What can hang from each mark:
Q_21: Q_91
Q_997: Q_82 Q_147 Q_467 Q_953
Q_91: Q_21
Q_467: Q_21 Q_997
Q_82: Q_147
Q_147: Q_82 Q_91 Q_997
Q_953: Q_147

Known rows, with every way that one mark hangs from another:
Q_147(Q_82): [-1.37 -0.77 -0.64  1.22 -0.61 -1.41 -0.45  0.64 -1.64 -1.25  0.17 -0.26
  1.20 -1.60  0.76 -0.04  1.34  0.95 -0.54  0.64  4.24]
Q_82(Q_147(Q_91(Q_21) Q_997(Q_467))): [ 4.16 -1.51 -0.48  1.43  1.08 -1.66  0.19 -0.79  0.18 -1.30  1.09  0.10
  1.42  1.38  0.17  1.15  0.26 -1.03  1.87  1.36 -1.54]
Q_467(Q_21(Q_91) Q_997(Q_147 Q_953)): [ 0.14  2.41  1.09 -0.50 -1.47  1.38 -1.77  0.90  3.62  0.63 -1.24  0.25
  0.24 -0.78 -0.28 -1.47  1.63 -1.85  0.41 -1.58 -2.72]
Q_147(Q_82 Q_997): [-0.37 -2.56  0.16  0.94  0.07 -2.20  0.06 -0.86 -2.10 -0.56  0.02  1.50
  1.10 -2.50 -2.05  0.43  0.52  2.37 -1.19  0.76  3.71]
Q_953(Q_147(Q_91)): [ 0.69  0.22 -0.44  1.36 -2.09 -0.85 -2.62  2.03 -0.62 -1.42 -1.14 -0.09
 -1.13  0.11  1.20  2.47  1.86  0.64  1.74  0.35  4.43]
Q_82(Q_147(Q_997(Q_467(Q_21) Q_953))): [ 0.80  2.65  0.18  1.61  1.53  0.59  0.16 -2.31  1.98  1.49  0.39  0.28
  1.01  1.56 -0.54  0.19 -0.18 -2.18  1.65  1.43 -4.18]
Q_147(Q_82 Q_91): [ 1.20 -2.62 -0.70  0.14 -1.01 -2.22 -0.50  0.77 -1.45 -2.07 -0.88  0.58
  1.04 -0.25  0.32  1.19  0.42  0.95 -0.38  0.85  5.34]
Q_953(Q_147(Q_91 Q_997(Q_82 Q_467(Q_21)))): [ 1.04 -0.51  0.63  0.71 -0.10 -0.61  1.38  0.76 -0.84  1.11  1.66  1.69
 -1.15  2.45  0.31  1.31 -1.46  2.45  1.24 -2.76 -1.53]
Q_91(Q_21): [ 0.68  0.24 -0.10  2.36 -0.09 -0.14 -0.20  3.07 -0.50 -1.17  2.77 -1.27
  1.32 -0.42  1.68 -1.27  3.91 -0.72  0.49  1.61  1.97]
Q_467(Q_21 Q_997(Q_147(Q_82 Q_91))): [ 1.58 -1.60 -0.01  0.18 -0.91 -2.57 -0.91  2.05  1.10 -0.67 -1.37  0.21
  0.82  0.18 -1.95  1.06  1.53  0.44  1.95 -0.16  0.96]
Q_997(Q_82 Q_467 Q_953(Q_147)): [-5.26  3.49 -0.70 -0.81 -0.12  3.29  0.17 -2.06 -1.22  1.45  0.88 -1.22
 -2.14  1.93  3.08 -0.42 -1.85 -0.31 -1.83 -1.98 -1.73]
Q_147(Q_997(Q_467 Q_953)): [-1.87  0.18 -0.03  0.43  0.50  1.13 -0.67 -4.46 -0.22  0.80  0.76  0.78
 -0.10  1.85 -0.73 -0.19 -0.32 -1.46 -3.35  1.37 -0.63]
Q_953(Q_147(Q_997(Q_82))): [-2.46 -0.15  0.71  0.85 -0.44  0.38  0.03  0.96 -2.04  0.66  0.56  0.12
 -2.36 -2.74 -0.92  0.25 -0.42  3.00 -0.17 -1.94  0.51]
Q_147(Q_82 Q_997(Q_467(Q_21(Q_91)) Q_953)): [ 1.61  0.32  0.46 -1.40  0.36 -0.05  2.02 -2.58  0.14  1.21  0.83  4.14
  2.69  1.01  0.44 -0.76 -2.14  1.12 -2.21 -2.14 -0.85]
Q_953(Q_147(Q_82 Q_91)): [ 0.55 -0.31 -0.88  0.05 -1.54 -2.05 -1.35  1.45 -2.07 -1.29 -1.53  0.93
  0.17 -0.64  0.92  2.63  0.39  2.40  1.09 -0.22  5.72]
Q_467(Q_21 Q_997(Q_147 Q_953)): [-1.38  2.68  0.61  0.72 -0.21  1.30 -1.96  0.53  2.93  1.27 -0.72 -1.31
 -0.30  0.24 -1.80 -0.72  2.65 -2.53  0.92  1.06 -2.48]
Q_82(Q_147(Q_91 Q_997(Q_467(Q_21)))): [ 4.17 -0.90  0.12  2.56  0.55 -2.22 -0.34 -0.42  1.54 -0.54  0.05  0.70
  1.07  2.01 -0.53  1.82  0.30 -0.85  3.47  0.75 -1.99]
Q_997(Q_82 Q_467 Q_953): [-4.44  1.24 -0.54 -0.67  0.42  2.92  0.97 -2.81 -0.62  0.74  1.37 -1.73
 -0.87  2.43  2.47 -1.92 -1.72 -1.82 -3.38 -0.82 -2.13]
Q_147(Q_82 Q_997(Q_953)): [-1.05 -0.91  0.10 -1.03  0.99 -0.34  0.35 -2.74 -1.53  0.71 -0.60  1.87
  0.99 -1.68 -2.56  0.02 -0.79  1.01 -3.04  1.65  2.45]
Q_82(Q_147(Q_997(Q_467(Q_21(Q_91)) Q_953))): [ 2.55  2.23  0.45  0.40  0.30  0.55  0.32 -1.96  2.78  0.90 -0.15  1.89
  1.67  0.50  0.87 -0.41 -1.29 -1.41  1.10 -1.11 -4.22]
Q_147(Q_82 Q_91(Q_21) Q_997(Q_953)): [ 3.56 -2.21  0.01 -2.52  1.68 -1.03  1.76 -1.03 -1.57  0.17  0.78  2.87
  2.08  0.17 -2.19  0.14 -0.81  1.03 -2.49  2.18  2.49]
Q_997(Q_147(Q_82) Q_953): [-3.17  1.74 -1.26 -1.42  1.65  0.03 -0.55 -2.48  1.38  0.26 -2.58 -0.75
  1.30 -1.25  0.29  0.65  0.58 -0.46 -1.18  3.95  1.45]
Q_997(Q_82): [-2.88 -0.94  0.11  1.42 -0.72  0.70  0.36  1.65 -1.11 -0.68  1.31 -1.97
 -1.10 -1.19  1.40 -1.69  0.80  0.33 -0.83 -1.02  0.75]

Rows:
[-1.18 -1.83 -0.71 -0.34  0.38 -0.57  0.09  0.36  1.75 -1.16 -1.81 -1.76
 -1.07 -0.30  0.99  0.46  0.41  0.23  0.32  1.52  0.26] -> Q_997(Q_82 Q_147(Q_91))
[-1.11 -0.32  0.09  0.74 -0.40 -1.81 -0.81  0.12 -2.56  0.10 -0.70  1.79
 -0.11 -3.10 -1.32  1.94  0.40  3.64  0.13 -0.36  4.08] -> Q_953(Q_147(Q_82 Q_997))
[-2.01  1.09  1.56  0.24 -1.24  2.54  0.58  1.94 -0.45  1.62  2.11 -1.22
 -1.61  0.44 -1.29 -3.40  0.06 -1.41 -0.90 -3.23 -3.03] -> Q_467(Q_21 Q_997(Q_82 Q_953))
[-0.66 -0.76 -1.50  0.97  0.17 -1.01 -1.75 -2.18  2.40 -1.57 -1.69 -1.19
  0.21  2.74  1.97  2.20  1.53 -1.58  0.44  2.91  0.62] -> Q_997(Q_147(Q_91) Q_467)
[-1.14  3.07  1.73 -1.34 -3.00  2.95 -0.08  3.07 -0.35  1.69  0.99  0.90
 -2.05 -1.04  0.80 -2.50 -1.21  0.69  0.04 -6.98 -2.69] -> Q_467(Q_21(Q_91) Q_997(Q_82 Q_953(Q_147)))
[-4.86  0.41 -1.06  0.72  1.05  0.86  0.38 -1.85  1.36 -0.30 -0.14 -2.88
 -0.77  0.92  2.65 -0.36  0.15 -0.64 -0.59  0.47 -2.69] -> Q_997(Q_82 Q_147 Q_467)
[ 0.03  0.15 -0.46 -1.29  0.43  1.17  0.36 -0.56  0.88 -0.51 -1.62 -1.98
 -1.01 -0.12  0.98 -0.40 -2.13 -1.68  0.47  0.58 -1.51] -> Q_997(Q_82(Q_147(Q_91)) Q_953)
[-1.51  1.30 -0.11 -1.88 -0.77  1.83 -0.15  0.22 -0.77  0.56 -0.88 -0.22
 -2.28  0.62  1.37  0.52 -1.69  0.43 -0.85 -0.76  1.17] -> Q_997(Q_82 Q_953(Q_147(Q_91)))
[ 2.51 -1.23  0.05 -1.18  1.16 -0.99  1.85 -2.99 -0.42  1.08  0.50  3.39
  2.03  3.54 -1.31  1.02 -1.83  0.37 -1.62  0.82  0.43] -> Q_147(Q_82 Q_91 Q_997(Q_467(Q_21) Q_953))
[ 0.41 -0.79  1.86  0.84 -3.36  0.81  0.55  4.48 -0.50 -0.30  2.24  0.15
 -0.79 -1.47  0.52 -3.60  0.26  0.61  0.17 -6.81 -2.14] -> Q_467(Q_21(Q_91) Q_997(Q_82))
[ 1.83  0.70 -0.37 -1.70  1.37  1.24  1.65  1.13  0.62 -0.30  0.53 -1.76
  0.18  0.33  1.47 -1.31 -1.36 -1.82  0.93  1.11 -2.54] -> Q_997(Q_82(Q_147(Q_91(Q_21))) Q_953)
[ 2.31 -4.36 -0.02 -0.27 -0.22 -3.11 -0.08 -0.84 -1.97 -1.32 -0.94  2.40
  0.96 -1.24 -2.33  1.57 -0.32  2.35 -1.17  0.90  4.64] -> Q_147(Q_82 Q_91 Q_997)
[-0.55  0.79  1.13  2.38 -1.50  0.45 -0.08  3.97  0.12 -0.01  1.35 -2.89
 -1.31 -1.75 -0.69 -2.22  0.65 -1.10  3.41 -3.87 -4.17] -> Q_467(Q_21 Q_997(Q_82(Q_147)))
[ 4.53 -0.41 -0.04 -0.74  1.68 -0.36  0.06 -0.52  0.97 -0.25 -0.22  0.55
  1.22 -0.37 -1.69  0.44  0.07 -1.42  1.02  3.28 -0.92] -> Q_82(Q_147(Q_91(Q_21) Q_997(Q_953)))
[ 1.84 -2.06  0.43 -0.71 -0.01 -0.11 -0.82 -2.24  0.05 -0.08 -0.93  1.88
 -0.32  0.36 -2.43  0.95 -0.24 -0.53 -2.26  2.40  2.19] -> Q_147(Q_91 Q_997(Q_953))
[-2.43 -0.95  0.95 -1.06  0.90  1.77  1.25 -1.77 -0.87  1.22  0.53  0.19
 -1.40 -1.43 -1.80 -1.71 -1.43  0.39 -3.24 -0.03 -1.03] -> Q_147(Q_997(Q_82 Q_953))
[ 0.31  1.72 -0.11 -2.25  0.51  1.99  1.33  1.91 -1.12  0.72  1.37 -0.22
 -1.01  0.96  1.86 -0.41 -0.65  0.48 -0.54 -0.35  0.11] -> Q_997(Q_82 Q_953(Q_147(Q_91(Q_21))))
[ 0.29 -1.42  0.80  0.47 -0.89 -0.44 -0.23  2.79  1.74 -0.07 -0.21 -1.45
 -1.41  0.56 -1.22 -0.71  1.02 -0.24  1.74 -1.75 -2.57] -> Q_467(Q_21 Q_997(Q_82 Q_147(Q_91)))
[ 3.55  0.84  0.11  0.59  1.20 -0.35  0.10 -2.54  2.24  0.76 -0.52  1.14
  0.96  3.01 -0.90  1.42 -1.14 -2.03  1.72  1.62 -3.05] -> Q_82(Q_147(Q_91 Q_997(Q_467(Q_21) Q_953)))
[ 3.55 -1.63 -0.12 -0.66  0.28 -2.52  0.53  1.82 -2.67 -0.30  0.78  2.92
  1.07 -1.25 -1.20  2.14  0.39  3.68  0.49  0.24  4.19] -> Q_953(Q_147(Q_82 Q_91(Q_21) Q_997))
[-0.55 -0.46  0.51 -1.45 -1.40  1.43 -1.05 -0.25 -0.33 -0.58 -1.32 -2.23
 -2.29 -0.33 -1.19 -1.37 -2.45 -2.38  0.04 -2.28 -2.96] -> Q_467(Q_997(Q_82(Q_147(Q_91)) Q_953))
[-4.18  3.14  0.00 -0.79 -0.32  2.75 -0.08  0.25 -0.91  1.34  0.13 -1.22
 -2.28 -0.81  1.61 -0.61 -0.75  0.34 -0.98 -0.95  0.13] -> Q_997(Q_82 Q_953(Q_147))
[ 0.70 -1.40 -0.72 -0.50  1.51 -0.50  1.39  2.25  1.46 -0.89  0.55 -1.76
  0.20  0.12  1.47 -0.53  1.18  0.28  0.85  2.02 -0.73] -> Q_997(Q_82 Q_147(Q_91(Q_21)))
[ 2.09 -1.38 -1.29 -0.78  1.54 -2.50  0.58  1.34  0.81 -1.45 -0.69 -0.03
  2.56 -0.26  1.00  1.31  1.89  0.85  1.11  3.53  2.85] -> Q_997(Q_147(Q_82 Q_91(Q_21)))
[-3.46  0.46 -1.88  0.71  0.98 -1.27 -0.42 -2.69  0.79 -0.73 -1.29 -1.34
  1.46  0.65  2.06  1.23  0.89 -0.02 -0.39  2.23  0.80] -> Q_997(Q_147(Q_82) Q_467)
[ 2.37  0.06 -0.82 -0.29 -0.45 -1.81  0.10  3.33 -2.34 -1.02  0.71  1.08
  1.38 -0.28  1.62  1.63  1.35  2.37  1.50  0.10  4.77] -> Q_953(Q_147(Q_82 Q_91(Q_21)))
[ 0.02  1.14  0.18  0.52  1.05  0.33 -1.25 -2.28  1.11  0.14 -1.57 -0.45
 -0.06 -2.33 -1.94  0.41 -0.02 -1.49  0.48  2.48 -1.16] -> Q_82(Q_147(Q_997(Q_953)))
[-1.32  2.33  0.99  0.39 -0.61  2.23  0.13  1.94  0.57  1.31  0.74 -2.50
 -1.32 -0.69 -1.02 -2.68 -0.68 -2.18  1.73 -2.91 -5.30] -> Q_467(Q_21 Q_997(Q_82(Q_147) Q_953))
